Every row comes from one small tree of marks. Brackets hold a mark, then the marks that hang from it, in the order of their numbers. Every link used is in the known rows. Which tree was each row made from?
Known rows
(j_947 (j_244 (j_312 (j_611 (j_37 j_236) j_409)))): [-1.29,3.36,-0.35,-3.11,-1.60,-3.60,1.43,0.23,-1.94,2.09,0.31,0.34,-1.46,-0.16,0.19,-0.31,0.75,0.75,-0.50,0.22,0.37,0.46,2.04,0.34,-0.27]
(j_693 (j_312 j_611) j_522): [-0.87,1.46,-1.32,0.54,-1.17,0.06,-1.77,1.74,-3.32,1.24,0.92,0.15,-0.05,-0.26,2.20,1.47,-1.14,1.93,-2.39,1.15,-0.56,-1.40,0.92,-0.16,-0.92]
(j_522 (j_693 j_312)): [0.15,1.82,-0.96,-0.66,-0.97,-1.32,-0.44,1.90,-2.72,1.09,-0.73,0.06,-0.10,-0.92,1.07,1.41,-1.83,0.54,-1.36,0.70,-0.66,-0.08,0.58,0.81,-1.13]
(j_244 (j_37 j_236 j_611)): [-0.62,2.65,-1.18,0.53,-0.44,-2.97,0.47,0.85,-3.36,1.08,-1.33,0.01,-0.57,0.21,-0.57,0.01,0.02,1.64,-0.36,-0.33,0.82,1.13,1.09,-0.27,-1.08]
(j_611 j_37 j_409): [-0.18,1.87,0.13,-1.76,-1.61,-3.52,0.08,1.35,-2.31,2.56,0.58,0.18,-0.39,-0.94,-0.21,1.22,-0.36,1.09,-0.58,0.06,-0.34,1.44,1.49,1.19,-0.39]
(j_947 (j_244 j_312)): [-0.38,2.31,0.28,-0.72,-1.58,-2.35,0.11,0.72,-0.86,-0.26,-0.64,-0.47,-0.79,-1.36,0.28,-0.03,-0.74,0.10,-1.23,-0.12,0.23,0.77,1.14,1.82,0.14]
(j_244 (j_37 j_611)): [-0.69,2.21,-0.61,0.42,-0.80,-2.83,-0.08,1.13,-3.32,0.99,-0.92,-0.01,-0.50,-0.70,0.02,0.72,-0.68,1.55,-0.38,-0.22,0.84,1.43,0.83,0.56,-0.86]
(j_37 (j_236 (j_510 j_693)) (j_611 (j_312 j_244) j_409)): [0.50,1.22,-0.98,-2.41,-0.40,-4.29,0.51,1.54,-1.30,3.35,0.56,-0.11,-1.90,-0.51,-0.35,-2.06,-0.69,2.13,0.50,1.74,0.16,1.68,1.85,-0.27,-2.29]
(j_510 j_236 (j_693 (j_312 j_244 j_611) j_522)): [-1.52,1.33,-1.51,0.00,-1.56,0.90,-2.33,3.16,-2.33,1.79,1.68,-0.12,-0.45,-0.72,2.22,0.76,-0.69,2.55,-3.11,3.91,1.15,-2.67,0.75,-1.22,-1.64]
(j_510 j_236 (j_693 (j_312 (j_244 j_37) j_611) j_522)): [-2.29,1.67,-1.62,-0.02,-1.60,0.69,-2.00,3.46,-2.89,1.30,1.71,-0.53,-0.99,-1.35,2.37,1.09,-0.64,2.72,-3.33,3.89,2.32,-2.38,0.71,-1.20,-1.65]
(j_611 (j_37 j_236) (j_312 j_244) j_409): [-1.03,1.79,-0.97,-3.85,-1.06,-3.71,1.59,1.29,-1.49,3.81,1.23,-0.35,-1.06,-0.20,-0.82,-0.73,0.16,1.00,-0.38,0.89,-0.25,1.13,2.92,0.68,-0.24]
(j_693 j_522): [-0.30,0.79,-0.50,0.79,-1.10,-0.86,-1.60,1.94,-2.39,0.40,0.12,-0.30,0.22,-0.67,1.05,0.90,-0.92,0.80,-1.78,0.10,-0.70,0.10,0.86,0.89,-0.20]
(j_312 (j_244 j_37) j_611): [-1.60,1.64,-0.49,-1.04,-1.14,-0.96,-0.89,1.40,-2.47,0.95,1.10,-0.71,-0.47,-0.97,0.52,-0.63,-0.40,1.43,-1.69,0.82,1.03,-0.17,1.92,0.56,-0.12]
(j_522 (j_693 (j_312 (j_611 j_409)))): [-0.04,2.03,-0.80,-1.75,-1.18,-1.87,-0.60,1.68,-3.31,2.48,0.46,0.58,-0.85,-0.61,1.78,1.22,-1.34,1.09,-0.78,1.09,-0.44,-0.27,0.81,0.15,-1.53]
(j_522 (j_693 (j_312 (j_244 j_37)))): [-1.28,1.59,-1.49,-1.59,-1.01,-0.67,-0.06,2.28,-2.76,1.01,0.04,-0.53,-1.05,-1.77,1.24,0.44,-1.53,0.28,-1.52,1.22,0.95,-0.32,1.16,0.59,-0.60]
(j_611 (j_37 j_236) j_409): [-0.13,2.38,-0.43,-1.64,-1.16,-3.66,0.63,1.07,-2.31,2.69,0.10,0.20,-0.44,0.00,-0.70,0.49,0.37,1.07,-0.48,0.00,-0.41,1.12,1.71,0.33,-0.61]
(j_611 (j_37 (j_236 (j_510 j_693))) (j_312 j_244) j_409): [0.09,1.32,-0.45,-3.93,-0.97,-4.35,0.83,2.00,-0.85,3.42,1.28,-0.65,-1.49,-1.11,-0.49,-1.31,-0.48,1.97,-0.56,1.99,-0.09,1.38,2.42,0.49,-1.72]
(j_522 (j_693 (j_312 j_244 j_611))): [-0.94,1.54,-1.43,-1.89,-0.95,-0.07,-0.62,1.72,-2.74,1.77,0.59,0.03,-0.37,-0.55,1.55,-0.12,-1.32,0.80,-1.45,1.57,-0.23,-1.33,1.40,0.08,-0.83]
(j_236 (j_510 (j_693 (j_312 j_244 j_611) j_522))): [-0.42,0.36,-1.33,-0.36,-1.08,0.34,-2.45,2.58,-2.05,1.19,1.81,-0.40,-0.87,-1.33,2.45,-0.41,-1.49,2.48,-2.50,2.79,0.08,-1.64,1.02,-0.52,-1.90]
(j_666 (j_522 (j_693 (j_312 (j_611 (j_37 j_236) j_409))))): [-0.61,1.91,-2.00,-3.09,-0.41,-2.31,0.66,1.64,-3.39,3.69,-0.50,1.02,-0.95,-0.27,0.86,1.06,-0.80,1.24,-1.85,0.77,-1.31,-0.38,1.87,-0.73,-1.29]
(j_611 (j_37 (j_236 j_510)) j_409): [0.49,1.95,-0.53,-1.79,-1.07,-4.46,0.45,0.99,-1.79,2.47,0.56,-0.02,-1.00,-0.59,-0.53,-0.34,-0.70,1.68,-0.14,-0.26,-0.57,1.60,1.90,0.65,-1.56]
(j_244 (j_37 (j_236 j_510) (j_611 j_409)) j_312): [-0.45,2.96,-1.25,-1.24,-0.46,-4.83,0.96,0.64,-2.51,1.35,-0.20,-0.09,-2.22,-0.87,0.41,-0.67,-1.13,1.87,0.87,-0.45,1.65,2.19,1.39,0.16,-2.28]

Write each row's tree
[-1.52,2.39,-2.77,-1.24,-0.23,-1.28,1.02,1.63,-3.67,1.88,-1.06,0.21,-1.34,-0.20,0.61,-0.46,-0.66,0.71,-0.30,1.02,1.12,-0.26,1.19,-1.04,-1.28]
(j_522 (j_693 (j_312 (j_244 (j_37 j_236 j_611)))))
[-0.33,1.66,-1.03,1.24,-1.63,-0.36,-2.13,3.33,-2.36,1.05,0.32,-0.14,-0.11,-1.14,1.75,2.26,-1.14,2.33,-2.94,2.98,0.79,-1.50,-0.10,-0.35,-2.00]
(j_510 j_236 (j_693 j_312 j_522))
[-0.19,2.34,-0.68,-1.93,-0.96,-5.75,1.81,0.33,-2.14,2.42,-0.33,-0.13,-3.15,-1.00,-0.35,-1.21,-0.79,1.50,0.91,-0.46,0.40,2.75,1.75,0.46,-1.61]
(j_947 (j_244 (j_37 (j_236 j_510) (j_611 j_312 j_409))))
[-0.22,1.16,-0.31,1.13,-1.53,-1.00,-2.24,3.32,-1.97,0.54,0.10,-0.32,0.23,-0.89,1.08,1.56,-0.72,1.83,-2.55,2.32,0.56,-0.68,0.05,0.14,-1.54]
(j_510 j_236 (j_693 j_522))
[-2.13,1.19,-1.75,-2.40,-1.58,-0.41,-0.66,1.94,-3.19,3.60,2.50,0.43,-1.20,-0.69,2.07,0.75,-0.33,1.51,-1.57,1.85,0.04,-1.18,1.91,-0.47,-0.39]
(j_693 (j_312 j_244 (j_611 j_37 j_409)) j_522)
[-1.32,2.25,-2.51,-2.02,-0.47,-2.20,1.23,1.67,-3.72,3.01,-0.28,0.49,-2.27,-0.48,0.79,-0.46,-0.49,0.54,0.39,1.00,1.28,0.37,1.23,-1.19,-1.42]
(j_522 (j_693 (j_312 (j_244 (j_37 j_236 (j_611 j_409))))))
[-0.89,1.94,-1.56,-1.72,-0.99,-2.17,-0.22,1.04,-2.30,2.51,2.02,-0.27,-2.27,-1.07,1.06,-1.32,-0.97,2.42,-0.88,1.15,1.14,-0.31,2.19,-0.70,-1.88]
(j_693 (j_312 (j_244 (j_37 (j_236 j_510))) (j_611 j_409)))
[-1.00,3.29,-1.29,-1.09,-0.55,-4.09,1.15,0.77,-2.97,1.60,-0.59,0.12,-1.66,-0.27,0.17,0.05,-0.13,1.30,0.54,-0.18,1.80,1.68,1.20,-0.10,-1.37]
(j_244 (j_37 j_236 (j_611 j_409)) j_312)
[-0.90,2.10,-0.98,-0.52,-0.53,-1.84,-1.29,2.25,-2.51,-0.70,0.29,-1.00,-1.03,-0.87,2.02,-0.09,-0.82,2.35,-2.12,1.55,1.34,-0.35,0.94,-0.39,-2.34]
(j_244 (j_37 (j_236 (j_510 (j_693 j_522)))) (j_312 j_611))
[-0.04,2.08,-0.42,-0.69,-1.49,-1.97,-0.97,1.06,-2.80,2.65,1.25,0.43,-0.69,-0.58,1.23,1.12,-0.96,2.05,-1.22,0.92,-0.24,-0.22,1.19,0.10,-1.27]
(j_693 (j_312 (j_611 j_409)))
[-1.44,2.50,-2.32,-0.21,-0.48,-1.34,0.68,1.00,-3.11,2.05,-0.25,0.03,-1.26,-0.18,0.11,-0.65,-0.19,1.69,-0.67,0.88,1.49,-0.21,1.59,-1.05,-1.00]
(j_693 (j_312 (j_244 (j_37 j_236 j_611))))
[0.02,2.19,-0.49,-2.19,-1.04,-4.09,0.15,0.69,-2.39,2.80,1.00,0.20,-0.96,-0.05,-0.04,-0.55,-0.40,2.33,-0.32,0.10,-0.53,0.89,2.10,0.03,-1.78]
(j_312 (j_611 (j_37 (j_236 j_510)) j_409))
[-0.57,2.89,-0.84,-1.46,-0.92,-4.99,1.50,0.15,-1.93,1.07,-0.62,0.02,-3.09,-1.28,0.23,-1.34,-0.71,1.00,0.96,-0.65,1.60,2.23,1.27,0.25,-1.58]
(j_947 (j_244 (j_37 (j_236 j_510) (j_611 j_409)) j_312))
[0.03,0.54,-1.82,0.05,-0.67,-0.10,-1.63,2.59,-1.44,1.09,0.78,-0.47,-1.00,-0.95,1.51,-0.93,-1.07,1.81,-2.30,2.35,0.05,-1.24,1.04,-0.86,-1.91]
(j_37 (j_236 (j_510 (j_693 (j_312 j_244) j_522))))
[-1.27,2.05,-0.98,-2.94,-1.16,-2.29,0.43,0.94,-2.31,3.39,1.50,0.18,-0.70,0.38,-0.20,-1.06,0.77,1.28,-0.69,0.87,0.09,-0.10,2.59,-0.40,-0.31]
(j_312 j_244 (j_611 (j_37 j_236) j_409))
[-0.27,0.23,-1.04,-1.17,-1.35,-0.58,-2.33,2.63,-2.09,2.40,2.48,-0.02,-1.71,-1.58,2.62,-0.43,-1.30,2.26,-1.76,2.82,0.21,-1.08,1.02,-0.68,-2.05]
(j_236 (j_510 (j_693 (j_312 j_244 (j_611 j_409)) j_522)))
[-1.42,3.03,-0.42,-2.20,-1.23,-2.53,0.14,0.88,-2.53,1.09,0.37,-0.18,0.33,-0.44,0.67,1.02,-0.62,1.71,-1.28,0.55,0.15,0.14,1.81,1.17,-0.53]
(j_244 (j_312 (j_611 j_37)))
[-0.77,2.53,-1.00,-3.07,-1.46,-2.49,0.31,1.72,-3.86,3.31,0.54,0.77,-0.79,-0.60,1.54,1.80,-0.98,1.13,-0.70,1.16,-0.54,-0.11,1.17,0.11,-1.34]
(j_522 (j_693 (j_312 (j_611 j_37 j_409))))
[-0.40,1.81,-0.75,-0.17,-1.64,-0.54,-1.42,2.76,-1.16,1.73,0.78,-0.36,-0.33,-1.32,0.53,0.57,-1.00,2.21,-2.51,3.33,1.36,-1.39,0.79,-0.20,-1.56]
(j_510 j_236 (j_693 (j_312 j_244)))
[-1.20,2.71,0.15,-0.81,-1.56,-2.72,0.50,0.94,-1.49,-0.66,-0.58,-0.80,-1.34,-2.01,0.51,0.43,-0.72,0.25,-1.38,-0.17,1.33,1.09,1.14,1.82,0.19]
(j_947 (j_244 j_37 j_312))
[-0.64,1.10,-0.15,-1.75,-1.35,-1.57,-1.01,1.16,-1.80,2.49,1.79,0.01,-0.80,-0.56,0.49,-0.94,-0.29,1.15,-0.82,0.82,0.02,0.10,1.94,0.43,-0.28]
(j_312 j_244 (j_611 j_409))
